What can hang from each mark:
J_77: J_416 J_665 J_986
J_5: J_416
J_665: J_77 J_442
J_416: J_77 J_572 J_574 J_630
J_287: J_572
J_572: J_287
J_574: J_416 J_986
J_442: J_416 J_665 J_986
J_986: J_77 J_442 J_572 J_574 J_630

Each row was made from one small tree. The marks that hang from a mark follow it in brackets, in the order of their numbers. Every link used is in the known rows. Write each row's tree.
In the rows, 128 means zero.
Known rows:
J_416[J_77[J_665 J_986[J_442 J_572[J_287]]] J_574 J_630]: [123, 159, 133, 116, 119, 111, 98, 144, 112, 120, 107, 123, 142, 140, 147, 124, 123, 130, 134, 130, 112, 140, 138, 130, 133, 121, 154, 124, 124]
J_287[J_572]: [129, 141, 135, 130, 150, 169, 163, 117, 133, 141, 159, 120, 93, 118, 107, 149, 134, 159, 139, 120, 149, 111, 145, 122, 134, 141, 108, 132, 142]
J_5[J_416[J_77[J_665[J_442] J_986] J_574]]: [129, 139, 139, 104, 145, 132, 140, 129, 127, 142, 150, 118, 134, 119, 105, 100, 132, 124, 106, 146, 100, 126, 137, 115, 129, 117, 137, 166, 131]
J_442[J_416 J_986]: [117, 107, 131, 145, 133, 176, 136, 109, 131, 130, 140, 124, 100, 112, 123, 138, 134, 133, 111, 124, 123, 128, 128, 128, 123, 151, 98, 159, 126]
J_665[J_77 J_442[J_416[J_572[J_287] J_630] J_986[J_574]]]: [125, 82, 126, 139, 116, 132, 119, 117, 131, 130, 125, 126, 128, 142, 132, 155, 136, 98, 102, 120, 116, 149, 127, 131, 105, 146, 103, 138, 122]
J_986[J_77[J_416]]: [132, 137, 129, 126, 130, 162, 141, 125, 136, 127, 145, 124, 90, 120, 118, 115, 135, 161, 154, 125, 147, 114, 138, 124, 133, 113, 131, 109, 121]
J_416[J_630]: [134, 149, 145, 125, 141, 167, 140, 130, 135, 122, 143, 124, 139, 120, 133, 128, 131, 148, 132, 124, 131, 140, 139, 126, 125, 134, 124, 135, 131]
J_665[J_442[J_416[J_77]]]: [129, 134, 123, 121, 142, 153, 145, 118, 143, 119, 149, 125, 84, 125, 108, 136, 125, 126, 116, 129, 117, 132, 131, 122, 121, 144, 109, 164, 124]
J_986[J_574[J_416]]: [131, 128, 138, 132, 150, 113, 137, 126, 136, 147, 139, 138, 131, 111, 124, 122, 132, 150, 148, 131, 143, 122, 121, 132, 138, 116, 131, 140, 142]
J_416[J_572[J_287] J_630]: [125, 154, 152, 126, 135, 136, 138, 128, 135, 128, 125, 115, 170, 136, 130, 137, 129, 137, 128, 118, 131, 157, 148, 129, 126, 142, 123, 96, 132]
J_442[J_416[J_572] J_665]: [127, 123, 127, 136, 138, 151, 151, 111, 146, 123, 139, 123, 122, 130, 107, 136, 121, 116, 108, 121, 114, 135, 132, 133, 120, 156, 93, 136, 125]
J_416[J_77 J_574]: [118, 170, 149, 111, 142, 145, 146, 124, 135, 143, 151, 123, 152, 119, 110, 115, 126, 148, 130, 129, 113, 128, 140, 123, 142, 134, 121, 159, 133]
J_665[J_77[J_416[J_572]] J_442]: [138, 96, 124, 123, 130, 171, 145, 120, 140, 128, 163, 120, 96, 128, 109, 132, 133, 119, 98, 123, 122, 126, 137, 120, 115, 116, 117, 132, 117]
J_986[J_77 J_442]: [129, 146, 120, 139, 127, 135, 143, 126, 133, 103, 133, 127, 112, 121, 127, 115, 120, 160, 156, 125, 141, 125, 125, 126, 137, 130, 124, 116, 128]
J_665[J_77[J_986] J_442[J_416[J_574]]]: [127, 88, 118, 118, 124, 192, 128, 113, 133, 135, 150, 126, 104, 126, 114, 137, 133, 116, 80, 130, 118, 127, 127, 122, 111, 131, 97, 181, 125]
J_77[J_416[J_572] J_665[J_442] J_986[J_630]]: [139, 93, 118, 111, 129, 125, 109, 139, 123, 119, 132, 122, 72, 132, 129, 128, 137, 112, 103, 131, 126, 111, 127, 125, 125, 97, 152, 114, 109]
J_986[J_574[J_416[J_77 J_572]]]: [121, 153, 143, 126, 146, 72, 143, 129, 136, 158, 129, 135, 145, 114, 114, 122, 127, 128, 158, 133, 113, 130, 125, 129, 144, 116, 145, 130, 136]
J_574[J_416[J_572 J_630] J_986[J_77 J_442[J_665]]]: [135, 161, 112, 132, 118, 91, 138, 142, 125, 113, 109, 143, 179, 114, 139, 112, 103, 111, 159, 137, 117, 136, 105, 127, 129, 116, 149, 140, 134]
J_986[J_77 J_442[J_416[J_574] J_665] J_572 J_630]: [126, 127, 97, 147, 112, 122, 104, 126, 125, 107, 97, 142, 112, 144, 146, 133, 114, 125, 144, 125, 148, 128, 114, 138, 127, 141, 116, 115, 128]
J_416[J_77[J_665[J_442] J_986[J_572[J_287] J_630]] J_574]: [129, 131, 120, 104, 113, 109, 107, 139, 116, 123, 117, 125, 100, 152, 137, 135, 134, 124, 105, 131, 124, 123, 129, 123, 131, 125, 139, 128, 127]
J_5[J_416]: [130, 137, 147, 132, 157, 162, 158, 116, 138, 141, 153, 120, 144, 110, 108, 110, 133, 148, 123, 135, 134, 131, 142, 119, 126, 133, 121, 134, 140]
J_416[J_574[J_986]]: [123, 145, 136, 110, 135, 151, 145, 125, 126, 139, 148, 127, 172, 110, 117, 112, 129, 149, 123, 131, 134, 121, 127, 128, 141, 125, 119, 171, 138]
J_574[J_416[J_77[J_665] J_572[J_287]] J_986[J_442 J_630]]: [128, 158, 130, 124, 131, 45, 124, 139, 119, 124, 98, 137, 155, 127, 142, 115, 111, 116, 148, 135, 118, 125, 99, 127, 141, 119, 167, 128, 135]
J_5[J_416[J_572[J_287] J_574 J_630]]: [117, 160, 163, 122, 154, 139, 136, 122, 132, 156, 128, 115, 227, 125, 119, 112, 128, 132, 123, 134, 129, 165, 157, 126, 125, 135, 125, 117, 143]
J_442[J_986[J_630]]: [125, 116, 134, 139, 126, 160, 130, 124, 123, 120, 137, 127, 117, 118, 139, 137, 134, 138, 113, 124, 135, 119, 121, 124, 129, 142, 117, 137, 129]
J_442[J_665[J_77] J_986[J_572[J_287] J_574 J_630]]: [136, 77, 115, 152, 95, 134, 114, 125, 120, 115, 120, 134, 109, 157, 148, 158, 135, 116, 100, 115, 145, 112, 117, 134, 115, 151, 104, 100, 129]
J_5[J_416[J_77 J_572 J_574[J_986]]]: [111, 172, 152, 111, 147, 105, 157, 125, 128, 165, 140, 122, 209, 105, 96, 99, 124, 117, 133, 143, 99, 137, 139, 118, 142, 122, 142, 156, 137]
J_416[J_77[J_986] J_574]: [115, 161, 143, 106, 132, 151, 134, 129, 126, 143, 145, 121, 143, 116, 110, 118, 126, 140, 119, 134, 110, 122, 139, 122, 140, 123, 130, 157, 129]

Which tree is each row?
[124, 80, 112, 149, 106, 178, 112, 112, 122, 131, 124, 136, 116, 141, 141, 151, 130, 100, 86, 121, 120, 122, 115, 131, 109, 156, 90, 158, 126] => J_442[J_416[J_574] J_665[J_77] J_986[J_572 J_630]]
[125, 111, 126, 140, 120, 72, 139, 130, 125, 142, 118, 134, 113, 120, 133, 117, 140, 129, 159, 130, 112, 121, 110, 127, 138, 117, 135, 125, 127] => J_442[J_986[J_77[J_665] J_574[J_416[J_572]]]]
[123, 179, 153, 122, 140, 106, 139, 131, 135, 145, 119, 127, 171, 125, 130, 128, 120, 125, 143, 130, 113, 155, 137, 123, 129, 132, 144, 119, 137] => J_574[J_416[J_77 J_572[J_287] J_630]]
[117, 144, 122, 108, 135, 117, 143, 122, 134, 140, 138, 128, 146, 119, 104, 127, 120, 105, 114, 134, 101, 138, 127, 125, 131, 134, 118, 180, 126] => J_665[J_442[J_416[J_77 J_572 J_574[J_986]]]]
[121, 180, 151, 120, 137, 115, 147, 135, 135, 133, 133, 120, 158, 122, 120, 129, 125, 121, 145, 125, 94, 149, 143, 122, 133, 135, 142, 122, 123] => J_416[J_77 J_572 J_630]
[143, 89, 115, 122, 106, 193, 108, 133, 120, 118, 137, 122, 82, 141, 137, 150, 137, 119, 92, 124, 143, 129, 145, 122, 103, 109, 133, 111, 117] => J_665[J_77[J_416[J_630] J_986[J_572[J_287]]] J_442]
[141, 96, 129, 137, 114, 208, 131, 124, 130, 112, 159, 125, 113, 128, 132, 134, 128, 118, 95, 121, 115, 117, 130, 126, 105, 134, 109, 148, 116] => J_442[J_665[J_77[J_416[J_630]]] J_986]
[129, 106, 120, 138, 105, 108, 109, 131, 125, 117, 113, 131, 117, 147, 135, 134, 130, 123, 135, 121, 149, 113, 124, 138, 127, 129, 125, 78, 120] => J_442[J_665 J_986[J_77[J_416[J_572[J_287]]] J_574 J_630]]
[122, 133, 126, 116, 131, 103, 119, 133, 133, 133, 122, 128, 116, 126, 117, 143, 128, 98, 128, 132, 103, 144, 134, 129, 122, 126, 136, 145, 118] => J_665[J_442[J_416[J_77[J_986[J_574]] J_572 J_630]]]
[129, 142, 130, 123, 140, 104, 129, 132, 119, 131, 121, 133, 171, 116, 131, 88, 126, 139, 150, 144, 135, 119, 113, 124, 137, 115, 147, 145, 137] => J_5[J_416[J_574[J_986[J_77[J_665] J_442 J_630]]]]
[122, 141, 140, 123, 137, 152, 124, 116, 141, 131, 122, 122, 185, 144, 123, 136, 118, 116, 107, 121, 123, 159, 143, 139, 116, 159, 94, 135, 132] => J_442[J_416[J_572[J_287] J_574 J_630] J_665]
[134, 111, 103, 148, 93, 144, 131, 131, 121, 103, 120, 134, 91, 141, 146, 144, 130, 123, 121, 122, 135, 114, 117, 124, 123, 148, 113, 108, 126] => J_442[J_665 J_986[J_77 J_572 J_630]]
[126, 94, 107, 138, 119, 119, 115, 124, 129, 117, 118, 138, 80, 131, 136, 143, 136, 121, 132, 128, 140, 121, 110, 130, 122, 137, 112, 142, 123] => J_665[J_442[J_416 J_986[J_77 J_574 J_630]]]
[128, 120, 115, 148, 133, 97, 118, 131, 124, 119, 122, 134, 112, 124, 134, 134, 125, 145, 153, 123, 150, 126, 130, 140, 142, 121, 136, 104, 132] => J_986[J_442 J_572 J_574]
[134, 140, 138, 121, 124, 121, 129, 134, 133, 123, 119, 118, 111, 142, 133, 116, 140, 146, 160, 121, 133, 134, 141, 127, 128, 116, 144, 79, 115] => J_986[J_77[J_416[J_572[J_287] J_630] J_665]]
[126, 153, 128, 128, 127, 97, 120, 133, 126, 120, 109, 131, 148, 132, 131, 130, 104, 110, 118, 133, 120, 131, 118, 127, 130, 130, 146, 111, 135] => J_574[J_416[J_77[J_986[J_442[J_665] J_630]] J_572[J_287]]]
[139, 94, 120, 117, 130, 67, 105, 140, 123, 128, 108, 133, 105, 142, 140, 133, 136, 116, 116, 134, 136, 121, 111, 130, 129, 109, 148, 114, 131] => J_77[J_665[J_442] J_986[J_574[J_416[J_572[J_287]]] J_630]]
[135, 97, 110, 139, 121, 75, 91, 144, 110, 111, 102, 136, 79, 135, 153, 134, 135, 131, 140, 128, 142, 107, 111, 137, 139, 107, 159, 99, 122] => J_77[J_665 J_986[J_442 J_572 J_574 J_630]]
[139, 134, 109, 130, 107, 107, 111, 144, 112, 104, 102, 130, 108, 136, 152, 119, 127, 144, 167, 127, 152, 119, 124, 132, 131, 105, 161, 93, 119] => J_574[J_986[J_77[J_416[J_630] J_665] J_442 J_572[J_287]]]
[131, 129, 117, 129, 118, 124, 132, 135, 117, 125, 121, 136, 124, 121, 140, 137, 133, 133, 132, 127, 149, 113, 116, 126, 135, 125, 141, 127, 132] => J_574[J_986[J_572 J_630]]
[129, 138, 136, 123, 141, 181, 126, 119, 140, 126, 138, 129, 156, 129, 125, 129, 121, 126, 113, 126, 123, 143, 134, 136, 116, 151, 96, 170, 131] => J_442[J_416[J_574 J_630] J_665]
[137, 125, 102, 149, 106, 88, 119, 132, 127, 96, 106, 133, 108, 155, 137, 135, 119, 148, 156, 119, 164, 124, 128, 141, 133, 137, 120, 68, 131] => J_986[J_77 J_442[J_665] J_572[J_287] J_574]
[134, 118, 130, 132, 117, 155, 126, 133, 123, 118, 134, 123, 87, 122, 142, 117, 142, 144, 147, 126, 122, 117, 128, 123, 125, 117, 136, 126, 112] => J_442[J_986[J_77[J_416[J_630] J_665]]]
[138, 111, 124, 140, 124, 145, 113, 125, 132, 100, 127, 126, 130, 148, 135, 133, 112, 122, 107, 117, 145, 122, 124, 135, 117, 135, 122, 93, 122] => J_986[J_442[J_665[J_77[J_416[J_572[J_287]]]]] J_630]
[134, 97, 112, 150, 117, 123, 130, 127, 124, 128, 130, 139, 111, 124, 136, 141, 127, 119, 118, 129, 130, 117, 119, 133, 126, 132, 116, 138, 136] => J_442[J_665 J_986[J_572 J_574[J_416]]]
[133, 99, 117, 133, 133, 131, 135, 127, 129, 127, 146, 135, 109, 114, 128, 133, 129, 127, 115, 134, 132, 125, 118, 126, 126, 123, 117, 165, 136] => J_665[J_442[J_986[J_574[J_416]]]]
[117, 147, 148, 124, 144, 80, 129, 132, 125, 157, 121, 126, 156, 116, 108, 118, 133, 111, 139, 140, 110, 128, 135, 121, 137, 116, 159, 108, 130] => J_5[J_416[J_77[J_986[J_574 J_630]] J_572]]
[131, 137, 128, 132, 134, 98, 141, 129, 135, 144, 126, 141, 119, 118, 126, 115, 133, 155, 173, 132, 145, 120, 117, 128, 140, 113, 134, 122, 139] => J_986[J_77 J_574[J_416]]
[124, 74, 122, 151, 114, 122, 118, 115, 131, 131, 121, 136, 121, 139, 129, 150, 131, 89, 104, 119, 111, 120, 108, 136, 114, 153, 100, 134, 120] => J_442[J_416[J_572] J_665[J_77] J_986[J_574 J_630]]
[132, 122, 121, 123, 113, 119, 101, 134, 119, 129, 102, 129, 92, 156, 151, 124, 145, 155, 152, 122, 166, 115, 133, 131, 134, 113, 143, 72, 124] => J_986[J_77[J_416[J_574] J_665] J_572[J_287] J_630]
[131, 132, 109, 139, 120, 111, 120, 138, 113, 109, 114, 138, 128, 118, 146, 133, 119, 133, 139, 128, 151, 115, 111, 130, 137, 122, 148, 124, 132] => J_574[J_986[J_442 J_572 J_630]]
[119, 146, 135, 119, 130, 142, 137, 124, 134, 146, 137, 123, 138, 120, 113, 109, 133, 147, 151, 127, 132, 129, 144, 127, 140, 109, 130, 111, 122] => J_986[J_77[J_416[J_572 J_574]]]
[134, 111, 122, 100, 136, 110, 118, 137, 124, 131, 137, 128, 129, 127, 126, 112, 132, 116, 116, 134, 125, 116, 121, 129, 134, 98, 146, 150, 118] => J_77[J_416[J_572 J_574[J_986[J_630]]] J_665[J_442]]
[118, 162, 158, 120, 141, 93, 126, 135, 126, 154, 115, 118, 184, 126, 113, 121, 131, 116, 140, 137, 114, 149, 151, 124, 128, 122, 156, 95, 132] => J_5[J_416[J_77[J_986[J_574]] J_572[J_287] J_630]]
[120, 132, 127, 128, 127, 148, 104, 125, 126, 114, 112, 122, 167, 134, 129, 133, 109, 115, 104, 127, 124, 149, 137, 140, 120, 140, 114, 130, 128] => J_77[J_986[J_442[J_416[J_572[J_287] J_574 J_630] J_665]]]
